Each row was made from one small tree. The marks that hang from a mark follow it in brackets, in the order of their numbers. Every link used is in the known rows. Write each row's tree.
Known rows
k117(k739 k747): [-0.91  0.86  1.72 -2.20 -1.30 -1.73 -0.96 -0.38  0.61 -0.28  0.67  1.17
  0.79 -0.21 -2.00  0.33 -2.17  0.78  1.32]
k427(k117(k83)): [ 2.11  0.13 -0.74  1.80 -1.00 -0.54  0.52  0.43  1.08  0.30  0.38 -0.35
 -1.57 -1.01 -1.75 -0.01 -2.77  2.41  0.16]
k427(k117(k83 k739 k747) k229): [ 0.39  1.13  1.33 -1.33 -1.36 -1.66  0.48  1.18  1.31 -0.05  0.07  0.84
 -0.37 -0.45 -3.64  0.15 -5.02  2.72  1.48]
k328(k229): [ 0.24 -0.19 -0.04  0.24 -1.13  0.00  0.40  0.87  0.92  0.78  0.84  0.14
  0.48 -2.40 -0.87  0.75 -0.71 -0.25 -0.92]
k328(k229(k747)): [ 0.05 -0.54 -0.04  0.48 -1.52  1.66  1.49  2.17 -0.44  0.16  0.61  0.62
  0.30 -3.87 -1.09  0.26 -1.77 -1.01 -1.62]
k229(k328 k747): [-0.60 -1.13 -0.87  1.30 -0.84  3.43  0.96  3.50 -0.59  0.12  0.35  0.73
  1.09 -3.83 -1.42 -0.78 -2.19 -1.16 -1.62]
k732(k970(k117(k739 k747))): [-1.03  0.54  4.02 -3.85 -2.10 -0.03 -2.13 -0.65  0.82 -0.19 -0.77  2.44
  1.11 -0.94 -1.84  1.13 -0.72  1.37  1.14]
k732(k970): [ 0.30 -0.70  0.57  0.49 -0.90  1.03  0.22  0.91  0.30  1.23 -0.34  0.84
  0.20 -1.31 -0.73  0.16  0.07  0.70 -0.03]
k427(k229(k747)): [-0.85 -1.25  0.05  0.70 -1.73  2.29  2.02  4.05 -0.71  1.31  0.27  0.55
  0.32 -2.82 -1.88 -0.13 -2.84 -0.10 -0.36]
k229(k747): [-0.16 -0.89 -0.12  0.83 -1.55  1.63  1.16  2.15 -0.89  0.33  0.52  0.50
 -0.20 -2.57 -0.99 -0.19 -1.93 -0.18 -0.62]
k970(k117(k427 k747)): [-0.32  0.82  2.55 -1.90 -2.86  0.16 -0.96 -1.38  1.00 -0.50 -0.06  1.34
  0.82 -1.16 -2.67  1.44 -1.56  1.93  2.29]
k427(k229): [-0.61 -0.87  0.09  0.41 -1.37  0.57  0.94  2.74  0.63  2.05  0.56  0.10
  0.43 -1.28 -1.63  0.36 -1.91  0.63  0.25]
k361(k427): [-0.66 -0.95 -0.28  0.73 -0.89 -0.95 -0.43  1.82  0.93  1.37  1.48 -0.67
  0.00 -0.99 -1.08  0.42 -2.32  0.61 -0.35]
k732(k970(k117(k747))): [-0.30  0.23  3.20 -1.92 -2.03  1.17 -0.95 -0.07  1.02  0.60 -1.01  2.17
  0.63 -1.62 -1.49  1.34 -0.35  1.76  1.09]
k970(k117): [-0.24 -0.65  1.42 -0.89 -2.25  0.77 -1.31  0.56  0.83  0.91  0.46  0.48
  0.16 -1.63 -0.87  1.12 -0.40  1.00  0.29]
k361(k427(k229)): [-1.42 -1.27 -0.10  0.53 -1.04 -0.31  0.49  3.85  1.22  2.37  1.23 -0.59
  0.39 -1.17 -1.86  0.44 -3.26  0.73 -0.19]
k361(k427(k117(k83 k747))): [ 1.07  0.88  0.12  0.83 -0.78 -2.10  0.24  0.88  1.94  0.08  0.74 -0.22
 -1.40 -0.59 -2.70  0.47 -5.09  3.09  0.71]
k117(k427 k747): [ 0.02  0.93  0.94 -0.44 -1.73 -0.52  0.39 -0.93  0.66 -0.38  0.28  0.84
  0.79 -0.69 -2.71  0.63 -1.97  1.43  2.17]
k427(k117(k83) k229): [ 1.41 -0.23 -0.51  1.58 -1.17  0.00  1.43  2.36  1.26  1.34  0.17 -0.33
 -1.14 -1.38 -2.51  0.08 -3.64  2.51  0.32]
k970(k117(k427)): [-0.02 -0.33  1.58 -0.90 -2.75  0.85 -1.16 -0.69  0.62  0.13  0.22  0.47
  0.55 -1.42 -1.88  1.18 -0.65  1.26  1.15]
k732(k970(k117(k83 k427))): [ 0.68  0.00  1.87 -0.32 -2.35  0.89  0.24 -0.84  1.15  0.13 -1.36  1.20
  0.39 -2.03 -3.07  0.91 -0.15  2.39  1.29]
k117(k747): [-0.13  0.61  0.86 -0.39 -1.20 -0.57  0.26  0.25  0.84  0.51  0.53  0.90
  0.31 -0.83 -1.65  0.54 -1.80  1.17  1.29]

Write each row's tree
[-1.51  0.91  2.10 -2.46 -1.91 -1.04  0.20  0.57  0.64 -0.27  0.22  1.21
  1.60 -0.17 -3.87  0.49 -3.44  1.09  2.30] : k117(k427(k229) k739 k747)
[-0.63  0.82  0.00  0.40 -1.07  1.03  2.42  2.00  1.79  0.17 -0.50  1.04
  2.10 -2.55 -5.06  0.13 -3.75  1.58  1.52] : k117(k83 k427(k229(k328)) k747)
[ 0.46 -0.27  0.37 -0.06 -1.65  0.54  1.39  3.15 -0.36 -0.19  0.19  0.42
 -0.89 -2.18 -3.11 -0.57 -5.12  1.36 -0.40] : k427(k117(k83 k739) k229(k747))
[-0.73 -0.59  3.06 -2.78 -2.06  0.57 -2.37  0.04  0.51  0.32 -0.48  1.60
  0.86 -1.25 -1.10  0.83  0.09  0.78  0.09] : k732(k970(k117(k739)))
[-1.95  0.44  1.33 -2.04 -1.28  0.66 -0.02  1.74  0.85 -0.46  0.12  1.48
  2.93 -1.49 -4.15 -0.02 -3.71  0.13  1.21] : k117(k427(k229(k328)) k739 k747)
[ 1.10  1.58  1.16 -1.11 -1.18 -2.34 -0.34 -0.75  1.11 -1.05  0.37  0.80
 -0.72 -0.17 -2.82  0.16 -4.09  2.62  1.32] : k427(k117(k83 k739 k747))
[ 0.47  1.03  1.55 -1.75 -1.19 -1.37 -1.57 -0.54  0.52 -0.92  0.74  0.88
 -0.35  0.31 -1.55  0.18 -3.58  1.58  1.02] : k427(k117(k739 k747))
[ 1.37  0.42  0.15 -0.11 -1.16 -1.66 -0.62 -0.15  0.86 -0.45  0.57 -0.02
 -1.10 -0.41 -2.10 -0.23 -3.22  2.06  0.21] : k427(k117(k83 k739))
[ 0.01 -1.17 -0.32  1.10 -0.90  0.05 -0.15  3.63  1.10  1.77  1.31 -0.92
 -0.80 -0.73 -1.36  0.30 -4.63  1.56 -0.49] : k361(k427(k117 k229))
[-0.26  0.49  1.36 -1.59 -0.92 -2.38 -2.11  0.60  1.07 -0.57  1.46  0.19
 -0.45  0.27 -1.76  0.36 -5.02  1.70  0.49] : k361(k427(k117(k739 k747)))
[-0.36 -0.25 -0.90  1.44 -1.06  1.55  2.11  2.68  1.40  0.81 -0.27  0.20
  1.76 -2.76 -4.33 -0.25 -2.87  0.93  0.42] : k117(k83 k427(k229(k328)))
[-0.57  1.24  3.02 -3.15 -2.33 -1.94 -1.09 -0.92  1.59 -0.59 -0.14  1.52
  0.45 -1.21 -3.29  1.04 -2.21  2.20  1.71] : k970(k117(k83 k739 k747))
[-1.01 -1.09  1.74 -0.83 -3.27  3.05  0.82  2.43 -0.50  0.40 -0.19  0.92
  0.80 -3.21 -2.82  0.74 -2.62  0.65  0.51] : k970(k117(k427(k229(k747))))
[ 0.58 -1.19 -0.25  1.24 -1.65  2.63  1.33  3.88 -0.79  0.75  0.34  0.23
 -0.93 -2.45 -1.36 -0.32 -4.23  0.86 -0.76] : k427(k117 k229(k747))
[ 0.62  0.05  0.40 -0.25 -1.20 -1.11  0.31  1.85  1.01  0.51  0.37 -0.05
 -0.66 -0.69 -2.87 -0.19 -4.19  2.05  0.37] : k427(k117(k83 k739) k229)
[-0.35  1.49  1.45 -1.68 -1.26 -2.63  0.20 -0.49  1.23 -0.48  0.30  1.05
  0.38 -0.62 -3.32  0.23 -2.74  1.80  1.70] : k117(k83 k739 k747)
[-1.67 -0.56  0.34 -1.05 -1.20  1.32 -0.14  2.45  0.50  0.12  0.32  0.65
  2.67 -1.77 -3.35 -0.33 -2.84 -0.50  0.24] : k117(k427(k229(k328)) k739)
[-0.97  1.44  1.69 -1.85 -1.85 -1.95  1.41  0.24  1.26 -0.38 -0.14  1.07
  1.21 -0.66 -5.20  0.36 -3.93  2.05  2.71] : k117(k83 k427(k229) k739 k747)
[ 0.08  0.05 -0.25  0.99 -1.75 -0.23  2.30  1.42  1.17  1.03 -0.01 -0.04
  0.51 -1.55 -4.00  0.33 -2.59  1.92  1.58] : k117(k83 k427(k229))
[-0.95 -1.28  0.67 -0.53 -1.33  0.51 -0.25  4.42 -0.49  0.36  1.26 -0.19
 -0.53 -1.68 -2.00 -0.37 -6.10  0.46 -1.22] : k361(k427(k117(k739) k229(k747)))
[-1.47  0.01  2.00 -1.69 -2.32  2.64 -0.19  1.92  1.51  0.19 -0.43  1.62
  2.57 -2.76 -3.75  1.04 -2.75  0.93  1.27] : k970(k117(k427(k229(k328)) k747))
[ 1.82  1.26  0.26  0.76 -1.09 -1.10  0.68 -0.29  1.47 -0.22  0.19  0.52
 -1.24 -0.85 -2.49  0.31 -3.66  3.15  1.27] : k427(k117(k83 k747))
[-0.26  1.11  0.77  0.04 -1.79 -0.77  2.48  0.78  1.52  0.45 -0.38  0.78
  0.77 -1.26 -4.77  0.61 -3.53  2.56  2.61] : k117(k83 k427(k229) k747)
[ 0.59  0.12  0.04 -0.06 -0.77 -2.64 -1.13  0.98  1.28 -0.18  1.27 -0.73
 -1.21 -0.28 -2.34 -0.08 -4.62  2.00 -0.24] : k361(k427(k117(k83 k739)))
[-0.18 -1.55 -0.26  1.31 -1.36  1.65  0.95  4.83 -0.26  1.18  0.99 -0.49
 -1.01 -2.35 -1.54 -0.14 -5.60  0.84 -1.40] : k361(k427(k117 k229(k747)))
[-0.74 -0.47 -0.01  0.42 -0.32  1.24 -0.15  4.25  1.71  1.00  0.85  0.21
  0.82 -1.86 -2.41  0.10 -5.83  1.19 -0.58] : k361(k427(k117(k747) k229(k328)))
